In the rows, zero is written as 128.
Known rows, with every step that occurs:
J, P, G: [115 152 126 141 134 103 113 109  94 122 151 131 164 154 144 159 107  95
 151 153 121 122 128 104 141 166  67 107 124 114 154 105 136 107 126  94
 152 118 145 124 153 136 103 101 156 146 148 101  66]
N, P, G, B: [110 134 145 146 152 108 102 118 126 129 126 132 172 168 162 160 125  89
 161 133 138 119 130 100 149 160  38 126 123 103 183  95 145  94 130  90
 150 112 188 122 163 145  83  93 150 147 158 108  85]
N, S, A: [118 139 145 118 116 115 114 106 125 105 165 160 144 112 164 170 125  95
 146 133 111 142 142 122 114 153 104  79 159 126 175 113 112 136 145 113
 174 179 150 122 138 162 124 104 151 160 179  68  89]
E, R, P, U, D, L: [107 176 130 129 149 120 124 104  98  83 151 118 138  96 141 165 136 124
 105 163 158 117 125 126 173 161  83 135 128 114 171  96 144 127 183 112
 141 134 181 159 133 163  89 149 201 149 114  90 136]
N, S: [114 141 138 116 124 121 113  95 102 103 159 168 154 122 143 173 120 101
 134 135 124 130 141 109 117 155  95  78 146 118 171 113 130 129 144 119
 167 125 150 121 152 165 107 109 163 163 172  89  80]
A, E, R, P: [125 181 134 122 141 130 116  94 157 110 142 188 167 120 152 176 125 108
 150 161 143 120 135 116 141 146  98 125  72 119 151 106 143 140 153 105
 150 175 157 163 142 131  96 127 221 200 124  69 129]
J, P: [112 150 110 121 136 106 114  99  79 109 148 150 155 136 134 168 114  97
 135 153 131 121 135 114 120 167  91 102 120 115 162 115 128 112 119 108
 145 117 131 118 153 146 101 110 162 158 141  97  74]
L, D, F, T: [103 151 194 135 189 126 131 130 133  78 112 211 175 135 161 161 116 120
 131 148 150 104 149 115 120 159 123  76 127 115 174  96 131 116 128 105
 179 128 178 127 138 157 123 121 209 153 111  85 100]
L, D: [118 148 176 126 151 119 109 110  76  92 121 186 165 131 165 157 132  98
 131 140 138 120 142 111 128 172 100 107 135 119 181 110 134 117 149 121
 170  85 167 110 144 147 111 112 210 168 141 124  90]
U, D, L, S: [116 156  99 123 148 121 108 127  60  80 166 135 143 117 158 152 123 101
 122 144 143 135 126 120 160 163 129 116 179 118 213  91 129 117 174 151
 178  85 162 120 125 168 124 138 179 121 157  75  96]
N, S, L, D, F, T: [ 95 155 214 131 167 130 140 137 148  73 136 209 168 120 162 161 117 121
 125 133 138 121 149 124 101 150 124  61 147 132 200 100 111 152 144 114
 186 174 187 140 134 178 126 109 219 145 158  67  99]
S, N, P: [118 149  96 129 132 120 109 101  93 108 135 177 154 126 143 162 124  88
 149 127 143 135 143 112 118 159 101 107 122 129 189  97 135 119 129 108
 148 119 139 122 165 145 101  98 147 172 187  76  99]
A, S, L: [117 157 141 113 144 130 126 120 107  94 138 158 155 116 150 159 124  86
 143 134 129 128 135 112 116 156 117 117 133 126 208 113 122 146 134 142
 176 129 171 134 138 157 124  96 195 142 180  80  87]
T, F, D, L, S: [130 162 113 138 158 125 122 135 121  92 182 190 150 121 146 169 122  92
 120 134 148 124 120 124 131 136 155 133 189 114 202  83 133 119 113 133
 197 100 145 126 112 137 129 140 158 114 156  37  88]
T, F, D, L: [126 160 139 138 163 119 120 124 134  95 160 198 154 125 141 170 121  92
 120 139 140 112 120 125 125 137 152 123 182 106 185  88 137 105 106 109
 177 109 148 127 119 131 117 140 176 133 131  65  91]
B, G, P, N: [117 138 121 113 154 124 124 105  92  99 166 120 164 148 158 172 129 111
 138 153 133 112 133 106 128 166 106  90 154 107 188 113 162 106 140 119
 156  66 126 121 161 169  87  90  83 154 101 100  77]
U, P, R: [123 154 106 137 149 122 104  95  73  96 146 148 168 162 139 170 120  74
 141 133 102 119 141 107 127 164  95 123 132 111 175 126 135 122 140 109
 173  41 140 115 156 129 114 121 178 155 152  77  82]
L, S: [125 146  99 120 141 122 119 110  66  95 163 153 154 129 144 167 126  87
 145 139 137 136 136 104 131 162  94 109 137 118 184 104 130 126 151 137
 181  97 147 113 144 154 121 114 165 145 177  70  82]
N, S, A, E, R: [122 161 141 114 109 121 106  95 186 120 158 186 156 114 182 173 118 107
 156 140 110 141 140 134 123 136 128  99 117 130 188 108 123 155 162 117
 165 241 143 154 132 149 127 117 193 182 154  51 121]
D, L, S, N, P, J: [135 163  82 138 122 113 103 126  86 119 180 139 140 141 147 156 123  71
 149 131 145 156 132 113 126 165 102 128 147 139 238  88 133 120 150 131
 173 134 139 132 144 164 113  99 106 121 188  51 109]
F, D, L, S: [131 158 117 127 147 130 112 134  88  93 184 162 145 131 156 164 127  73
 131 134 145 132 124 124 141 141 129 123 196 114 215  84 133 118 140 142
 185 102 145 117 118 143 122 130 169 122 165  74  89]
F, D, L, S, N, P: [129 163  75 135 131 133 104 130 107 100 172 174 140 125 159 159 130  69
 135 119 154 146 132 130 135 141 142 138 184 130 240  74 133 123 121 132
 165 135 135 124 137 143 113 117 138 128 199  54 107]
G, P: [122 145 111 112 153 115 121  96  56 100 149 155 160 141 124 164 115  96
 131 151 144 120 132 107 125 167 101  91 161 116 184 120 141 113 135 114
 159  90 139 121 160 147 102 100 138 168 133  86  79]
D, L, S: [130 151 101 122 136 127 114 123  65  91 177 145 151 126 156 167 125  88
 136 139 139 137 127 111 140 158 114 118 173 119 214  98 123 118 160 145
 186 115 146 116 126 159 125 126 163 119 172  73  88]
R, P, U, D, L: [106 162 136 130 153 114 127 105  61  79 150 111 136  94 142 160 136 119
  95 164 161 118 127 120 168 168  83 118 143 111 162 103 133 119 170 116
 148 105 174 139 135 170  90 143 176 142 127  99 115]
F, D, L, S, A: [132 157 115 128 139 124 112 144 117  99 190 155 136 122 176 162 128  69
 139 135 140 142 125 133 133 140 150 125 210 119 220  85 118 127 140 141
 193 154 136 118 106 139 138 127 157 120 174  58  93]
J, P, N, S, A, E: [113 148 125 115  99 106 112  98 174 126 173 142 155 115 183 174 111 116
 138 151 104 136 139 140 114 151 111  71  97 128 167 109 112 136 127 100
 156 229  98 136 137 146 115 104 139 155 142  79  85]
D, L, S, N: [136 160  95 123 132 135 118 121  70  84 182 137 152 118 148 163 123  84
 135 129 146 147 131 115 134 155 121 126 183 132 223  96 127 129 151 151
 179 111 142 117 131 159 130 110 154 122 194  35  92]
J, P, U, D, L, S: [100 158  74 124 134 104 119 112  37  88 174  90 130 101 146 160 122 118
  93 158 147 133 123 128 162 170  99 129 166 118 206 104 125 121 160 137
 150 104 146 123 140 167 110 132 145 112 145  74  91]
S, L: [115 152 146 110 142 123 125 111  83  96 156 156 158 131 148 161 128  88
 145 137 131 126 133 112 121 162  96 100 140 124 186 109 124 132 148 124
 165 103 153 125 139 154 110 109 200 149 173  91  84]
B, G, P, U, D: [ 98 144 108 115 168 113 126  90  39  94 144  98 140 117 145 162 132 125
  99 157 152 119 128 110 155 174  97 108 182 102 201 122 158 118 157 129
 137  50 169 128 172 186  83 105 100 171 102  80  94]
U, P, N: [120 136 113 113 149 123 114 106  84  91 153 126 170 139 153 167 133 101
 135 133 110 102 144  96 123 166  86  97 111 109 160 116 149 109 132 114
 178  65 119 108 145 130 121 118 154 144 132 124  76]
E, R, P, U, D, F: [ 94 172 142 129 172 117 132 110 130  81 124 143 150 104 129 170 131 138
 120 170 165  99 135 115 171 154  72 121 115 113 150  98 145 136 187 102
 145 146 184 165 146 164  92 137 197 172  88  65 138]
B, G, P: [118 145 115 112 161 123 120  97  70 104 155 143 156 148 147 173 124 101
 135 149 138 122 132 106 129 164 118 101 182 104 206 124 154 114 132 123
 154  75 154 123 164 172  92  93 106 173 118  71  80]
P, G: [122 144 150 137 142 119 114 109  94 112 146 144 168 148 155 156 119  89
 159 144 121 119 130  95 145 164  67 108 138 115 151  99 139 107 149 107
 169  97 166 124 148 141 111 107 170 146 157 110  78]
S, N, P, U: [112 143  90 125 129 121 118  90  78 108 143 155 146 111 142 167 136 103
 128 134 152 131 144 109 128 166  69 116 122 127 188 103 133 125 136 106
 136 129 142 126 174 153  89  98 129 160 179  83 106]
E, A, S, L: [132 163 139  99 142 136 126 122 143  99 128 163 156 123 162 154 113  82
 161 136 131 131 132 122 121 152 127 133 118 127 216 119 118 155 144 133
 170 165 165 138 135 145 126 108 208 135 160  77 102]
R, P: [119 158 143 126 150 123 125 103  91  96 145 165 157 123 132 173 129  94
 138 154 143 120 138 105 126 162  80 103 106 113 140 111 132 119 139 104
 162 113 157 133 145 154  93 115 178 178 148  93  93]
J, P, N, S, A: [108 141 124 119 105 104 118 105 148 117 181 127 150 116 163 173 116 111
 135 147 105 134 142 131 109 159  95  68 115 129 166 113 119 128 130  97
 161 204 103 123 140 160 112  99 119 140 153  97  74]
J, P, N, S, L, D: [102 153 178 124 114 115 123 118 115  95 162 143 162 126 167 163 124 115
 114 140 113 128 142 133 108 169  96  73 113 137 185 110 122 142 149 119
 166 144 126 121 138 168  97  95 187 139 161 131  76]
A, E, R: [126 166 129 114 134 124 107  89 148 113 134 193 167 133 161 169 120 108
 156 150 130 121 137 115 137 148 114 122  96 117 171 104 146 132 158 116
 156 155 148 149 145 128 118 125 210 184 121  83 116]
G, P, U: [114 142 106 114 149 114 130  82  35  99 158 131 150 117 122 169 124 113
 109 158 153 120 132 109 129 173  61  95 163 114 179 125 143 123 139 111
 154  96 144 126 166 152  98 103 119 163 130  94  82]

Rows:
[107 146 103 117 135 107 122  84  58 111 152 124 145 117 131 173 124 111
 118 160 143 119 135 114 124 174  63 108 115 111 159 120 129 119 129 106
 138 120 132 120 161 149  99 108 136 153 133 107  78]
J, P, U
[108 149 202 120 122 127 120 123 119  85 156 157 164 122 177 158 136 112
 122 130 123 127 143 123 112 164  89  72 129 136 191 105 126 142 169 131
 183 118 148 120 132 167 106 102 201 141 172 135  85]
P, N, S, L, D
[100 143 128 121 152 109 117  94  52  87 133 128 144 102 143 155 134 120
 110 153 148 115 134 113 156 172  75 105 137 110 160 109 140 117 161 124
 146  73 166 125 158 159 100 127 174 157 134 105  98]
P, U, D
[117 134 123 113 123 121 115 112 127  93 176 122 155 116 177 170 131 104
 138 123  88 125 150 118 110 153  93  74 133 121 175 119 131 131 134 111
 188 146 118 110 135 149 133 113 135 146 164  93  83]
U, P, N, S, A
[103 152 106 116 166 115 125 101  38  88 160  89 136 114 157 161 131 125
  92 155 155 120 120 120 164 171 116 124 218 103 230 118 149 112 167 132
 144  61 174 130 157 192  89 116 101 139  92  78  99]
B, G, P, U, D, L
[120 169 189 115 168 132 127 141 162  85  96 187 166 128 181 152 109 102
 159 137 142 121 139 121 131 152 148 131 133 131 233 114 112 160 159 133
 188 191 186 140 127 152 134 113 252 144 119  74 119]
E, A, S, L, D, F
[123 157 115 138 132 109 105 102  97 129 147 157 149 152 134 156 120  80
 156 138 139 139 139 107 117 171  85 106 101 135 188  98 141 113 136 108
 147 120 142 133 166 154  95  86 119 160 168  72 106]
S, N, P, J
[ 96 161 201 130 186 132 138 142 130  72 120 205 172 131 165 153 119 116
 127 144 148 111 145 120 113 157 127  77 138 127 196 100 118 136 143 115
 183 145 182 134 131 160 125 114 233 149 141  80 102]
S, L, D, F, T
[106 135  90 121 137 110 117  86  72 111 137 164 148 115 150 167 137 105
 131 144 145 123 141 108 131 169  59 105 111 115 176 108 133 114 150  94
 138 115 152 121 165 151  92 110 137 158 157 123  98]
N, P, U
[125 154 141 129 149 125 110 124 100 100 163 177 148 129 151 162 124  79
 126 137 143 117 125 121 135 147 133 119 196 109 196  91 136 107 128 122
 170 102 145 121 127 133 112 132 180 141 137  98  90]
F, D, L
[ 98 147  88 127 142 110 110  92  64  97 128 138 140  98 145 155 131 117
 114 138 151 132 140 121 150 170  89 111 127 129 191  97 140 122 151 116
 127 101 154 131 171 161  88 110 146 162 165  82 113]
S, N, P, U, D
[127 167 123 114 130 118 106  98 167 121 144 193 160 121 179 167 124 105
 167 147 120 131 136 131 134 142 128 122 107 123 182 104 129 142 162 114
 164 212 145 149 131 125 128 122 208 177 132  62 125]
S, A, E, R
[107 148 151 126 185 129 136 122 131  85 129 199 168 131 141 169 108 111
 139 150 151 106 145 107 120 151 117  71 127 112 164  96 128 113 122 100
 166 135 162 135 143 153 125 122 179 155 121  56  93]
D, F, T
[121 135 172 137 155 117 109 121 115 117 138 112 174 163 157 158 121  94
 154 142 135 115 128  93 150 160  31 126 143  99 167 103 147  99 131 108
 161  93 188 120 152 147 104  91 159 140 141  85  72]
P, G, B
[110 150 177 118 129 124 128 116  94  81 165 145 166 128 158 157 125 112
 113 137 127 126 139 128 109 170  93  68 159 138 207 117 133 147 164 122
 180 119 134 125 141 173  96  87 164 144 157 124  76]
G, P, N, S, L, D
[ 91 148 114 118 184 112 132 102  69  87 132 105 147 122 143 166 125 140
 111 160 156 104 130 109 161 164 110 103 204 100 207 114 147 116 159 121
 146  79 169 137 170 193  97 105 104 170  66  54 101]
B, G, P, U, D, F
[127 160  69 146 126 125 103 109  97 101 159 173 157 154 136 165 118  72
 152 126 133 152 141 120 126 156 107 126 126 139 211  96 124 137 161 121
 164 103 134 132 163 141  98  98 131 143 213  28 100]
L, S, N, P, R
[129 157 130 120 140 136 117 109 110  93 130 146 155 112 143 164 119  86
 136 132 138 134 140 108 118 154 121 120 131 128 201 109 135 134 117 136
 168 141 157 133 154 153 122  87 158 154 179  47  95]
A, S, N
[121 171 150 123 113 133 118  93 196 113 160 170 168 116 158 181 125 120
 144 157 132 123 143 126 129 140  83  92  53 124 143  98 149 147 162 102
 160 209 136 168 140 147  87 124 178 181 131  87 122]
A, E, R, P, N, S
[121 155 150 136 163 118 121 114 140 103 144 211 159 124 130 169 119  91
 123 137 137 108 130 117 118 141 141 113 147 108 159  92 140 112  93 106
 177  93 144 127 133 126 111 127 176 154 139  65  84]
T, F, D
[133 150 100 121 134 133 119 112  71  89 169 140 155 122 140 163 123  87
 142 129 144 144 141 107 126 160 102 118 151 132 188 101 134 134 135 147
 175 110 142 117 147 156 125  97 154 145 202  32  86]
L, S, N
[122 167 181 145 155 125 116 127 166 116 139 115 179 162 147 166 128  94
 156 155 141 113 127 100 159 151  23 144 101 103 146  96 161 118 142  95
 152 137 200 156 149 144  80 100 184 158 129  76 107]
E, R, P, G, B
[143 163 126 104 139 137 116 110 152 102 123 156 155 115 156 158 105  84
 157 132 142 136 138 118 122 152 136 138 111 131 207 115 133 147 124 133
 165 168 154 137 150 140 126 102 174 150 161  42 108]
E, A, S, N
[118 155  97 129 136 130 110 108 122 104 120 170 154 113 152 164 123  81
 152 123 138 137 143 113 122 154 120 121 114 131 212 100 136 129 114 120
 154 153 157 136 162 147 108  88 143 159 188  57 105]
A, S, N, P
[113 161 185 121 149 132 121 128  98  83 112 167 161 118 169 152 130  91
 132 132 130 129 139 118 119 164 128 119 134 130 219 113 120 150 148 145
 182 126 186 130 134 152 124  94 228 150 171 102  96]
A, S, L, D
[ 92 150  99 121 144  98 119  87  50 100 138 114 141 107 135 162 120 123
  98 164 144 116 133 120 152 177  77 110 123 111 165 116 133 117 142 113
 129 102 142 125 162 159  93 120 157 159 123 101  88]
J, P, U, D
[115 135 132 110 129 121 126 109 134 105 183 116 150 130 179 175 128 110
 138 140 110 134 138 122 115 154 112  68 172 118 201 118 141 127 142 119
 167 150 129 128 150 187 102  80  64 153 132  68  80]
B, G, P, N, S, A
[102 150 134 114 108 114 127 108 120 102 185 129 156 129 149 172 116 111
 128 141 113 130 138 128 106 162  85  69 115 133 178 111 119 139 133 113
 159 159 108 130 144 167 100 100 152 134 170 111  70]
J, P, N, S, L
[100 164 202 131 186 138 140 151 159  69 101 203 170 119 166 154 115 110
 130 137 144 114 147 120 115 151 145  92 133 128 218 100 119 149 125 124
 190 161 198 146 130 162 136 103 224 138 142  61 109]
A, S, L, D, F, T
[114 150  98 143 137 109  99  94 108 115 137 196 160 166 141 166 118  77
 155 140 119 129 139 116 130 162  97 111 108 119 182 103 124 115 156  88
 149  97 141 129 163 139  88 113 156 159 163  94  95]
N, P, R
[132 168  99 114 125 124 107 111 162 114 165 176 156 115 180 166 124  99
 171 147 124 147 136 132 138 140 130 127 117 130 199  97 126 155 167 132
 180 211 141 148 127 135 142 120 193 164 159  34 124]
L, S, A, E, R
[ 82 141 101 129 162 103 116 101  90  95 110 156 145 115 151 158 129 134
 125 151 157 109 140 112 160 163  84 100 135 112 183  95 129 114 164  94
 139 121 163 133 166 162  96 125 161 165 110  89 116]
N, P, U, D, F
[ 79 153 115 132 180 106 138 110 105  84 129 141 150 107 131 162 106 143
 101 171 161 101 139 123 142 166  98  79 120 110 164 103 125 114 119  97
 133 147 155 143 158 161 109 129 157 140  95  62  98]
J, P, U, D, F, T
[120 144 154 113 108 118 113 101 176 117 172 162 157 112 190 170 122 111
 144 142 109 134 143 126 116 146 107  70 108 128 170 102 119 138 149 111
 176 215 115 134 132 154 126 109 151 158 153  87  97]
P, N, S, A, E
[106 163 197 126 169 133 126 142 131  75 105 177 164 123 168 155 123 105
 136 138 137 117 141 115 124 155 134 115 160 129 224 107 113 150 150 139
 189 147 192 135 131 166 135  94 238 151 140  76 105]
A, S, L, D, F
[112 144 114 121 131 109 117 103 104 110 161 137 160 137 144 168 118 107
 133 156 126 112 136 116 125 169  83  88  87 115 149 109 138 104 122 102
 147 112 101 118 149 145  99 107 141 148 127 124  71]
J, P, N
[126 165 159 139 144 112 122 106  95 116 157 146 153 143 122 166 125  83
 142 167 143 124 134 101 121 172  60 101  93 117 135 111 143 115 141 106
 163 111 157 141 147 158  87 104 152 168 130  85 102]
R, P, J
[129 154 103 113 127 118 111 111 119 111 166 169 154 112 184 164 125  92
 161 143 128 147 135 123 132 147 121 114 133 127 188 103 113 145 150 139
 185 184 139 125 127 143 141 115 172 156 172  42 102]
L, S, A, E
[109 154 190 120 129 126 116 119  94  89 144 179 159 128 164 159 131 101
 122 127 120 137 141 121 108 161 106  87 155 135 204 114 119 150 164 133
 182 126 170 121 135 171 108 102 221 162 187 109  87]
N, S, L, D
[134 161  99 116 123 123 111 122 121 105 179 155 149 113 192 164 124  90
 151 141 134 150 127 130 139 145 135 124 162 126 225  96 110 138 159 139
 188 192 137 128 110 143 148 128 171 128 162  44 108]
D, L, S, A, E
[124 154 120 131 161 119 113  95  86 106 159 148 160 175 136 171 115  89
 139 148 125 126 129 112 128 163 119 116 178 108 204 125 146 121 153 113
 157  50 148 132 168 168  81  92 100 169 120  53  80]
B, G, P, R
[ 85 151 113 126 161  98 124  99  73  89 126 122 146 112 131 163 115 137
 108 168 149 105 134 119 157 168  85 105 147 109 164 110 125 114 146 106
 139 129 149 132 159 166 108 122 168 155  99  78  95]
J, P, U, D, F
[130 187 157 132 135 116 113  98 161 130 148 175 158 145 137 165 121  97
 160 170 140 125 133 111 134 156  80 125  58 123 148 106 156 136 157 105
 150 179 160 173 142 142  89 117 190 186 105  67 136]
A, E, R, P, J
[117 160 107 140 135 103 109  93  93 112 152 159 159 162 127 171 104  84
 134 153 116 128 131 121 126 166  97 114 112 118 163 115 121 116 136  97
 149  99 124 129 158 138  92 109 163 158 141  76  76]
J, P, R
[ 95 144 110 121 176 106 131  99  60  81 135 131 151 116 120 159 117 142
 104 163 158 104 131 109 160 170  90  92 187 112 186 113 136 119 161 114
 152  98 159 133 163 169 103 115 136 165  86  65 102]
G, P, U, D, F
[111 142 116 144 137 110 107 110 106 122 133 167 165 151 159 156 120  87
 166 139 128 123 133 100 146 163  60 111 122 116 172  89 136 103 145  85
 153 118 158 123 157 136  94 106 160 149 165 124  88]
N, P, G
[124 164  88 125 143 127 110 126  62  76 169 112 143 106 152 151 122  96
 119 132 146 145 129 119 157 160 137 126 186 132 224  88 131 127 165 157
 175  90 150 123 133 169 124 121 167 119 183  38 100]
U, D, L, S, N
[126 151 136 113 133 116 108 102 135 116 150 185 158 119 184 163 122  98
 153 147 125 133 136 124 125 151 124 105 124 120 180 110 117 130 136 113
 167 186 137 129 132 138 132 115 182 175 147  70 105]
S, A, E
